In the rows, 128 means zero.
Known rows, with every way that one mark hangs from another:
temarug(bareg safate(dibemo fegus kubi)): [135 144  77 126  62 101 158 131 162 132  93 125  96 125 111 100 109 135
 141 110 123  78  89 108 121  69 176 142 118 119  93 127 122 141 127 125]
temarug(bareg safate(dibemo kubi(peri))): [118 156  93 122  79  93 166 134 149 132  58 126  96 131 125 108 140 139
 146 103 129  76  77  95 124  71 178 147 118 122 100 133 126 133 121 119]
zonem(peze(gabi(gemi) kemobem zite)): [149 119 152 150 204 121 100 157 132 131 136 113 136 126 157 151 179 135
 148 131 115 252  95 124 172 151 126 127 119 122  83 136 130  89 135 112]
fegus(safate): [ 90 128 132 126 120 132 108 126 122 119 167 122 138 112 109 121 116 134
 137 121 132 134 152 134 128 147 100 123 129 112 128 119 132 135 126 141]
kemobem(peze(gabi)): [159 133 134 129 160 159  88 129 112 130 156 136 135 123 142 134 133 129
 133 129 123 138 107 120 131 117 105 123 141 130 112 129 121 111 124 146]
nosep(zite(peze)): [109 129 131 124 145 139 115 132 105 122 110 133 128 126 129 152 134 126
 116 148 149 136 130 157 126 166  89 106 152 126 134 117 127 114 135 148]
zite(peze(kemobem)): [129 120 125 130 176 119 108 129  99 120 129 136 131 124 106 129 139 132
 179 138 146 150 157 148 120 172 109 123 144 125 129 127 143 123 122 130]
safate(dibemo kubi(peri)): [125 145 100 131  88 106 158 122 128 127 110 115 115 145 142 131 142 134
 117 111 119 104 121 110 104 103 146 147 124 118  99 124 129 140 131 105]
kubi(safate): [111 119 157 123 125 142 111 125 110 122 134 127 119 127 118 126 127 128
 164 118 131 101 122 117 120 161 110 123 129 110 151 121 117 139 124 132]
zite(gemi(gabi) peze): [137 135 135 114 117 129 115 136 121 122 127 141 145 131 124 150 118 117
 128 147 138  98 153 166 123 141 111 107 154 141 169 130 132 133 121 159]
nosep(zite(peze(gabi zonem))): [155 121 122 129 173 160  94 149 103 128 119 121 128 135 183 158 126 127
 113 156 134 156  95 133 154 134 116 102 151 145 129 131 113 102 135 129]
safate(dibemo): [109 139 120 134 106 130 128 127 120 123 134 122 126 126 143 130 138 132
 133 117 129 122 145 127 110 123 117 127 134 112 119 121 118 134 126 113]
dibemo(safate(fegus kubi temarug)): [139 129 101 130  76 112 141 117 131 126 192 124 154 119 102 106 111 128
  81 137 113 100 145 125 105 117 120 146 111 104 116 115 132 143 138 119]
bareg(temarug(safate(kubi))): [106 128 131 129 120 121 145 120 126 128 109 134 129 119 108 113 152 128
 114 105 129 142 130 129 117  87 107 147 124 116 115 118 117 142 118 142]
temarug(safate(dibemo fegus(zite))): [ 93 131 107 128 112 123 151 117 158 126 111 120 107 125 135 109 121 128
 143 107 129  93 153 148 114 107 145 124 124 125 126 129 123 141 130 133]
zonem(peze(kemobem zite)): [125 112 146 139 193 111 123 147 126 127 132 125 137 120 137 136 155 136
 160 131 130 198 105 129 132 161 111 127 130 113  73 130 125 105 138 125]
gemi(zite): [117 123 141 127 128 136 123 130 122 123 136 137 139 131 141 142 115 131
 130 130 123 143 171 120 116 143 114 118 133 119 140 111 122 117 134 127]
safate(dibemo fegus): [122 135 101 133  73 132 135 125 130 125 149 121 120 129 131 119 108 129
 128 129 126 108 131 124 110 118 131 129 130 110 110 122 126 145 132 112]
nosep(zite(gemi(kemobem) peze)): [106 136 149 124 144 141 118 129 109 132  86 148 117 132 100 152 149 117
 114 143 147  92 176 168 139 169 109 100 150 132 151 123 138 116 127 150]
kemobem(peze(gabi(gemi) zite)): [159 127 145 139 172 156  83 136 125 134 150 124 143 122 156 149 180 133
 113 131 112 224 101 122 161 130 110 133 125 136 108 134 131 105 127 151]
dibemo(safate(fegus(zite(gemi peze(kemobem))))): [125 119 118 124 174 116 128 113 128 119 139 127 141 126  78 116 115 127
 136 158 140 124 209 165 111 182 136 114 121 108 183 136 158 150 126 168]
zonem(peze): [102 135 160 129 145 126 117 138 119 122 137 121 136 116 130 134 132 129
 139 124 130 140 109 133 119 148  98 112 130 113 112 118 114 111 136 127]
kubi(peri safate(dibemo fegus temarug(bareg))): [128 147 112 119  36 104 159 129 135 129 102 124  93 130  92  98  96 130
 128 134 127  68  60  87 121 113 181 139 116 127 135 140 136 160 129  85]
gemi(gabi zite): [156 117 130 120 101 137 129 132 137 123 161 140 143 138 162 156  86 122
 124 133 119 126 165 131 123 130 126 125 136 133 133 110 120 113 135 120]
nosep(zite(gemi)): [ 78 132 149 132 118 152 124 134 116 126 112 140 126 136 125 148 139 126
 105 135 144  99 128 132 129 148  81 104 142 110 143 120 121 115 130 161]
gabi(gemi peze(kemobem zite)): [153 111 143 151 168 123 114 127 124 129 154 126 150 121 140 147 180 137
 164 127 129 238 142 120 157 183  98 136 114 109 124 120 144 114 120 120]
fegus(zite(gemi(kemobem) peze(gabi))): [140 135 152 120 202 135 108 124 131 133  89 136 131 135 127 146 154 117
 137 124 133 120 203 183 145 150 138 103 138 152 185 140 127 120 117 146]
fegus(zite): [ 88 121 154 125 160 136 126 110 127 121 133 124 140 127 140 128 132 128
 143 107 136 136 168 151 117 159  99 126 123 126 156 118 113 121 126 142]
temarug(bareg safate(fegus(zite))): [ 92 129 134 115 121 126 138 120 158 127  93 135 114 116 103  97 101 131
 165 112 142 102 110 132 141 124 142 126 113 125 143 129 120 126 123 156]
dibemo(safate(fegus kubi(peri) temarug)): [138 137 100 125  62 105 156 118 131 127 172 122 145 127  99 104 115 129
  78 143 114  91 121 111 111 116 136 152 107 104 111 122 147 146 138 109]
kemobem(peze(gabi zite zonem)): [177 113 131 132 190 167  85 142 118 135 152 124 145 127 188 141 147 135
 118 138 112 191  75 104 145 107 119 130 137 149  88 143 113 109 131 146]
safate(kubi temarug): [110 132 130 132 111 111 138 122 122 128 148 131 148 125 123 124 139 129
 106 109 121 120 132 131 109 110 102 142 130 133 115 116 117 123 131 115]
zonem(peze(kemobem)): [116 124 151 136 172 116 119 140 114 123 140 127 128 120 114 128 135 132
 173 123 133 155 117 126 120 162 110 123 130 112  95 122 127 105 134 113]
kubi(peri safate(dibemo fegus temarug)): [122 137 114 125  48 111 155 125 129 127 130 120 100 134 107 109 112 125
 117 133 120  72  97 103 109 119 159 137 126 122 125 136 140 164 135  84]
fegus(safate(dibemo temarug) zite(gemi peze)): [ 65 148 119 123 145  91 140 117 143 120 111 116 142 114 102 129 136 126
  86 128 132 129 213 187 101 129 138 106 142 157 191 140 144 157 125 144]

Rows:
[115 150 130 119  71 102 152 130 124 127  88 126 105 125 104 109 125 134
 136 126 129  77  74  88 122 118 168 140 119 132 147 139 129 147 122  86] => kubi(peri safate(dibemo temarug(bareg)))
[120 130 108 122  99 101 167 102 147 125 162 114 145 131 110 106 118 127
  75 132 116 101 150 134 106 126 141 151  98 117 136 123 143 145 140 120] => dibemo(safate(fegus(zite) kubi(peri) temarug))
[116 133 110 118 124  89 167 107 141 126 111 120 134 138 109 120 124 121
  94 132 127 123 144 162 104 131 143 137 126 157 139 131 146 142 140 123] => safate(fegus(zite(peze)) kubi(peri) temarug)
[136 126 113 128  74 130 135 125 130 124 142 115 100 133 115 118 105 126
 143 125 121  85 123 113 111 133 149 126 126 107 129 126 123 163 133 112] => kubi(safate(dibemo fegus))
[179 123 146 129 114 160 125 132 129 138 147 140 134 141 170 170 113 112
 113 134 128  86 141 131 156 142 116 110 135 139 150 116 122 108 127 118] => nosep(zite(gemi(gabi(peze(zonem)) kemobem)))
[ 98 124 122 121 113 108 179 104 152 130  95 122 114 135 104 103 129 124
 103 111 129 132 127 135 117  94 139 153 106 125 126 128 134 155 127 142] => bareg(temarug(safate(fegus(zite) kubi(peri))))
[128 134 113 124  61 124 149 126 129 125 122 114  89 144 115 116 107 127
 139 134 122  74 101  99 114 132 165 132 121 110 124 133 139 165 133 103] => kubi(peri safate(dibemo fegus))
[206  93 118 137 161 134 119 137 130 131 179 128 158 131 197 153 126 130
 164 135 122 191 112 119 149 149 119 139 129 134 101 128 124 117 125 109] => gemi(gabi(peze(kemobem zite zonem)))
[103 134 131 124 105 115 159 121 126 130  88 132 121 128 106 110 156 129
 113 111 130 129 108 113 121  89 120 153 120 116 109 126 131 145 119 134] => bareg(temarug(safate(kubi(peri))))
[110 145 104 130  87 102 175 121 133 130  78 122 107 130 119 113 158 131
 102 108 124 119 117 112 107  68 147 155 120 117 102 130 130 155 120 116] => bareg(temarug(safate(dibemo kubi(peri))))
[157 117 159 135 160 144 116 131 128 139 126 135 151 130 159 146 165 126
 135 127 123 149 152 115 148 146 117 117 125 130 138 132 123 128 119 130] => gabi(peze(zite(gemi(kemobem)) zonem))
[169  97 131 144 186 133 115 132 117 130 155 125 153 126 176 142 152 138
 168 132 128 208 117 101 141 159 108 133 125 120 108 129 124 121 123 115] => gabi(peze(kemobem zite zonem))
[138 136 137 135 156 150  93 143 110 126 117 122 126 131 149 166 158 125
 107 149 135 188 122 152 166 158 107 106 140 133 147 122 133  96 132 133] => nosep(zite(peze(gabi(gemi))))
[109 136 121 119  82 131 127 134 141 128 106 142 111 113  97  92 102 134
 167 125 141  87  83 109 144 112 135 127 122 113 118 128 126 127 122 145] => temarug(bareg safate(fegus))
[167 130 154 119 125 164 100 126 119 137 155 144 133 135 126 139 112 115
 129 127 117  69 145 127 132 117 133 131 134 159 131 132 131 117 122 140] => zite(gemi(gabi kemobem(peze(zonem))))
[108 127  97 131 108 105 179 102 162 130 104 113 110 126 121 109 127 124
  92 100 120 134 156 149 100  73 151 149 111 126 127 125 120 163 127 131] => bareg(temarug(safate(dibemo fegus(zite) kubi)))
[159 122 128 135 201 139  92 151 102 128 111 132 135 139 142 137 137 130
 161 147 133 154 126 124 142 127 138 109 147 146 151 151 134 120 117 134] => zite(gemi peze(gabi kemobem zonem))
[ 97 114 153 122 119 125 139 108 136 124 149 122 124 127 104 110 105 120
 132 120 127  98 142 144 114 152 127 127 119 137 165 125 121 147 135 120] => kubi(safate(fegus(zite) temarug))
[ 91 135 143 125 141 139 120 134 109 123  90 139 127 131 116 154 138 123
 106 153 152 112 143 159 127 162  91  92 155 126 161 125 132 121 129 169] => nosep(zite(gemi peze))
[116 138  88 123 100  96 170 114 178 131  83 117  96 128 120 103 111 133
 136  95 125  88 118 132 116  80 185 142 110 132 123 129 117 139 129 135] => temarug(bareg safate(dibemo fegus(zite) kubi))
[107 135 106 132  70 128 151 124 134 128 121 128 111 115 111 101 127 126
 112 125 131 126 126 124 115  82 130 138 127 108 112 128 127 162 121 122] => bareg(temarug(safate(dibemo fegus)))
[102 142 110 125  88 105 159 114 154 127 124 122 125 118 121 103  98 130
 110 120 131 117 122 132 114 108 154 136 114 142 146 129 122 139 131 105] => safate(dibemo fegus(zite) temarug(bareg))
[145 145  98 120  52  98 159 122 138 129 147 127 139 121  83  93 100 135
  86 146 121  91  86  92 123 109 157 157  98 106 118 125 144 142 132 112] => dibemo(safate(fegus kubi(peri) temarug(bareg)))
[113 137 157 129 139 162 110 120 112 137 116 152 113 130  95 145 143 120
 107 128 137  78 150 140 132 149 101 116 141 131 123 121 139 109 128 163] => nosep(zite(gemi(kemobem(peze))))
[141 116 145 132 161 110 130 157 144 130 136 133 141 132 143 153 134 125
 140 137 125 157 111 144 139 146 120 120 138 127  94 137 129 110 134 141] => zonem(peze(kemobem zite(gemi(gabi))))
[126 142 162 126 141 153 103 117 114 135 125 151 126 125  83 128 144 122
 133 120 130  81 170 135 123 143 111 123 135 131 137 127 140 122 118 157] => zite(gemi(kemobem(peze)))
[167 126 138 130 170 172  80 136 107 132 161 127 136 127 167 133 124 131
 132 131 117 147  90 101 135 106 118 126 137 147 112 135 114 109 126 136] => kemobem(peze(gabi zonem))
[148 118 124 138 198 148 100 154 101 130  99 133 119 146 151 155 133 127
 133 159 139 151 114 128 155 137 127 102 153 143 140 145 131 104 127 139] => nosep(zite(gemi peze(gabi kemobem zonem)))
[140 114 126 130 188 132 101 135  92 121 131 127 135 129 128 128 129 133
 177 141 139 160 137 127 124 158 123 126 140 139 128 133 137 120 124 120] => zite(peze(kemobem zonem))
[101 140 114 123  97  93 137 123 141 126 146 125 139 109  85 108 103 138
 107 110 125 129 113 123 129 105 132 143 117 135 128 121 127 130 126 124] => fegus(safate(kubi temarug(bareg)))
[121 134 111 128  64 105 160 121 134 130 141 128 131 139 103 110 118 126
  96 126 121 100 101 113 114 106 128 150 122 130  97 124 138 138 138 105] => safate(fegus kubi(peri) temarug)
[203 121 142 130 179 166  89 132 118 140 145 137 126 136 160 148 116 126
 127 130 102 144 155 103 142 110 160 127 131 158 117 127 125  98 133 110] => gemi(kemobem(peze(gabi zonem)) zite)
[113 133 123 120  90 106 155 112 154 126 113 116 105 122 104 104  92 127
 128 116 127  92 113 126 115 123 174 132 110 139 168 132 118 154 131 104] => kubi(safate(dibemo fegus(zite) temarug(bareg)))
[160 111 126 140 182 152  94 146 106 129 154 124 131 136 167 128 123 135
 175 124 123 164 104  98 149 122 127 133 131 131 108 136 117 106 123 102] => peze(gabi kemobem zonem)
[102 125 133 126  90 140 134 122 127 127 129 138 122 114  98 100 117 124
 122 130 137 133 119 126 126 105 105 135 125 108 119 125 129 150 120 140] => bareg(temarug(safate(fegus)))
[173 110 129 139 136 147 127 137 123 131 153 138 135 144 170 164 108 121
 139 142 136 117 119 117 145 148 108 114 140 130 144 122 127 106 126 127] => nosep(zite(gemi(gabi(peze(kemobem zonem)))))
[190 104 111 122 161 126 117 141 116 123 148 134 141 142 157 157  83 125
 155 152 123 165 167 131 129 145 156 125 143 159 136 126 138 109 135 107] => gemi(gabi zite(peze(kemobem zonem)))
[138 116 144 136 169 155  99 156 126 134 123 126 148 140 186 143 153 132
 116 136 118 172  95 107 154 106 120 115 135 137 128 150 107 122 124 147] => peze(gabi zite(gemi) zonem)
[147 128 121 128 165 148 102 144 110 126 113 132 126 130 159 160 134 125
 115 151 140 152 116 153 149 144 103  99 155 129 130 127 121 102 132 137] => nosep(zite(peze(gabi)))
[ 65 135 143 118 134 106 131 113 144 121 140 124 144 102  97 107 103 135
 120 110 137 143 140 146 134 136 125 131 113 144 168 126 125 127 123 132] => fegus(safate(temarug(bareg)) zite)
[156 114 148 123 127 148 116 143 135 139 141 136 146 140 161 148 133 119
 121 127 117 122 140 133 157 125 135 133 130 151 115 137 120 121 125 132] => peze(zite(gemi(gabi kemobem)) zonem)
[147 121 165 135 164 159  85 121 113 138 144 122 135 122 131 138 178 130
 127 121 111 197 132 113 158 147 128 148 112 153 100 129 139 106 129 131] => gabi(gemi(kemobem(peze(zite zonem))))
[ 86 122 138 125 119 124 141 110 138 125 157 128 144 122 118 111 112 123
 112 120 130 125 153 152 113 137 106 129 123 138 145 123 123 132 135 121] => safate(fegus(zite) temarug)
[101 139 105 121 101 115 154 120 166 127  86 123  99 119 122 100 107 133
 154 109 136  95 120 131 123 101 169 129 115 127 139 133 121 138 124 135] => temarug(bareg safate(dibemo fegus(zite)))
